What can hang from each mark:
nifi: tigol
vono: tigol
noka: nifi tigol
lema: nifi noka tigol
tigol: leba vono
leba: lema nifi noka

Each row was made from one small tree. The marks that hang from a mark follow it in brackets, in alphabetical order. Every link used is in the known rows. Write each row's tree.
Known rows:
nifi(tigol(leba(lema noka) vono)): [ 0.90 -1.14 -0.62 -0.56  4.01  0.75 -1.85 -0.65  1.99  1.36  0.92 -1.70
 -2.99 -0.25  1.89 -2.01]
vono(tigol(leba)): [ 0.85  3.17 -0.21 -1.37  2.87  3.56 -2.77  0.56 -1.96  1.00  2.08 -1.79
 -1.27  0.01  3.76 -2.00]
leba(noka): [-0.77  0.91 -1.60 -0.14  0.34  3.73 -1.72 -1.63 -1.29  0.25 -1.77  0.90
 -0.05 -3.26  3.36  0.08]
lema(nifi noka tigol(vono)): [ 1.23  0.78 -4.27  1.13 -0.95  0.84  0.34 -1.35 -3.53 -1.85  1.36  0.64
  2.59 -2.77 -1.14 -2.34]
vono(tigol): [ 0.88  2.32 -1.50 -1.01  1.06  4.54 -2.50 -0.49 -2.81  0.30  1.96  0.43
 -0.41 -0.11  4.30 -1.77]
lema(nifi noka tigol(leba vono)): [ 1.31  1.64 -3.20  0.89  0.85 -0.09  0.12 -0.33 -2.79 -1.13  1.39 -1.57
  1.70 -2.87 -1.40 -2.56]
lema(noka(nifi tigol(leba))): [ 1.91  6.31 -3.59 -1.56 -0.93  0.48  0.32 -0.83 -0.78 -0.90  1.74 -2.87
  4.71 -0.92  2.21  0.14]
noka(tigol(vono)): [ 1.47  2.85 -1.46 -0.84  0.22  1.49 -1.62 -1.45 -0.67 -0.97  2.32  1.32
  1.10 -1.03  4.06 -0.96]
vono(tigol(leba(lema nifi noka))): [ 1.38  0.97 -1.13 -1.44  3.02  1.27 -2.74 -0.07  0.95 -0.35  0.39 -2.10
 -2.30  0.05  2.15 -0.63]
leba(lema noka): [ 0.36 -0.11 -1.14 -0.76  0.33  2.56 -0.59 -1.38  0.10 -0.58 -1.26  0.53
 -0.26 -2.99  2.70  0.38]
vono(tigol(leba(noka))): [ 0.08  1.74 -0.64 -0.55  3.56  3.05 -3.08 -0.02 -1.39  1.61  0.36 -2.03
 -2.45 -1.02  3.25 -1.41]
vono(tigol(leba(noka(nifi)))): [ 0.59  2.75 -1.91 -0.75  2.93  2.32 -2.48  0.61 -1.59  1.79  0.65 -2.38
 -1.34 -0.84  2.27 -1.49]
tigol(leba(lema noka(nifi)) vono): [ 1.48  1.43 -1.19 -1.54  2.54 -1.04 -1.00  0.47  0.86  0.31 -0.06 -1.30
 -1.59 -1.77  0.82 -1.02]
nifi(tigol(leba)): [ 0.16  1.78 -0.67 -0.19  2.26  3.65 -1.91 -0.54  0.17  1.63  1.75 -1.83
 -0.13 -0.26  3.88 -1.80]
lema(tigol): [ 0.01  0.77 -1.53  0.45 -0.91  3.66 -1.22 -1.16 -2.21 -0.58  1.23  0.89
  1.64 -3.38  2.62 -1.01]
noka(nifi tigol(leba(lema) vono)): [ 2.99  4.14 -1.79 -1.68  1.14 -1.60 -0.26  0.51  1.04 -0.57  3.07 -1.66
  1.48 -0.67  2.03 -1.16]
leba(lema(tigol) nifi noka): [ 0.80 -1.90 -2.75  0.02 -0.92  0.62 -0.93 -1.86  1.49 -2.25 -0.95  0.40
  0.37 -3.10  0.72  0.75]

Which tree is each row?
[ 1.60  0.60 -3.81  0.82 -1.65  1.56  1.69 -0.95 -2.26 -2.31  1.20 -0.30
  3.62 -3.22 -0.68 -1.19]	leba(lema(nifi noka tigol))
[-0.29 -0.45 -0.64  0.45  2.63  0.65 -2.02 -0.80 -0.65  0.62  0.14 -1.01
 -1.89 -3.56  0.78 -1.46]	lema(tigol(leba(noka) vono))
[ 1.99 -0.37 -2.52  0.72  1.01  1.69  0.10 -0.35 -0.45 -0.53  2.06  0.87
  0.15 -0.52  1.24 -2.97]	leba(lema(nifi(tigol(vono))))
[ 0.78 -2.46 -2.94  1.95  1.15  0.04  0.26 -0.82 -0.90 -0.95 -0.26  0.97
 -0.52 -4.11 -1.19 -1.79]	leba(lema(nifi tigol(vono)) noka)
[ 1.48  1.94 -4.58 -1.27 -1.86  0.38 -0.21 -1.21 -2.74 -1.70  1.92  0.23
  3.25 -2.00 -0.24 -1.42]	lema(noka(nifi) tigol(vono))
[ 1.70  0.18 -0.29 -1.16  3.10  1.06 -1.57 -0.31  1.45  0.64  2.47 -1.32
 -1.87  0.74  2.72 -2.59]	nifi(tigol(leba(lema) vono))
[ 0.98  2.36 -3.57 -0.20  0.33  0.12 -1.17 -1.09 -0.40 -0.04  0.42  0.61
  1.15 -2.16  2.20 -0.26]	leba(noka(nifi tigol(vono)))
[-0.03 -0.65 -3.19  0.25  0.30  2.73 -2.45 -2.09  1.41 -0.12 -1.04  0.55
 -0.33 -0.56  2.83 -0.02]	leba(nifi(tigol) noka)
[ 2.41  1.91 -0.06 -2.37  1.36 -0.69 -2.03 -0.16  1.86 -1.76  0.97 -0.65
 -1.30 -0.12  2.18 -0.85]	tigol(leba(lema nifi) vono)
[ 0.24 -0.54 -1.53  0.10  1.74 -0.45 -2.65 -1.03  0.73 -0.70 -0.16 -0.75
 -1.82 -2.65  0.47 -0.83]	lema(tigol(leba(nifi noka) vono))
[ 2.82  2.46 -1.35 -3.18  0.61 -1.28 -1.53 -0.92  1.56 -2.73  0.86 -1.37
  0.07  0.37  1.24 -0.66]	tigol(leba(lema(noka) nifi) vono)
[ 2.57  2.91 -0.97  0.11  2.13 -0.90 -0.06  0.10  0.61 -0.86  2.44 -1.10
  0.71 -1.17  1.71 -1.67]	noka(tigol(leba(lema(nifi)) vono))
[ 2.84  3.04 -3.50 -2.36 -2.54  0.34 -0.14 -2.40  1.72 -4.06  1.24 -0.23
  4.03  0.03  2.57  1.36]	leba(lema(noka(tigol)) nifi)
[ 1.68 -0.05 -2.82  1.21  1.36 -0.53  0.39 -1.17  0.30 -1.13  0.21  0.62
  0.28 -2.53  0.83 -0.86]	leba(lema(nifi) noka(tigol(vono)))
[ 0.29  0.46 -2.05  0.18  1.85 -0.28 -1.46 -0.02 -0.84  0.61  0.49 -1.29
 -0.90 -3.35  0.01 -1.57]	lema(tigol(leba(noka(nifi)) vono))
[ 2.03  4.13 -2.01 -2.50 -0.14  0.81  0.31 -0.05 -0.38 -1.00  0.90 -2.72
  2.63 -1.13  1.64 -0.39]	tigol(leba(lema(noka(nifi))))
[ 2.55  2.97 -3.94  0.08 -1.32  1.04  1.71 -1.50 -0.99 -2.54  1.43 -0.54
  4.49 -1.60  1.28 -0.50]	leba(lema(nifi noka(tigol)))
[ 1.72  2.56 -4.71 -1.88 -0.89  1.53 -0.66 -1.51 -1.46 -0.46  1.95  0.11
  2.65  0.52  1.58 -1.68]	lema(noka(nifi(tigol(vono))))
[ 1.92  1.89  0.56 -2.06  2.23  0.27 -1.54  0.14  0.51 -0.54  1.40 -0.98
 -1.57 -1.04  2.64 -1.65]	tigol(leba(lema) vono)
[-0.15  0.66 -3.69  0.36  0.39  2.86 -1.08 -0.77 -0.41  1.45 -0.36  0.08
  0.78 -1.72  2.31 -0.60]	leba(noka(nifi(tigol)))
[ 0.27  1.49 -1.94  2.45  1.03  2.25 -0.19  0.57 -2.50  0.00  1.13 -1.43
  1.49 -4.12  0.33 -2.23]	lema(nifi tigol(leba))
[ 1.92  2.28 -1.18  0.01  2.93  2.31 -1.00  1.15 -1.62  0.26  2.20 -2.06
 -0.87 -0.38  1.86 -2.56]	vono(tigol(leba(lema(nifi))))
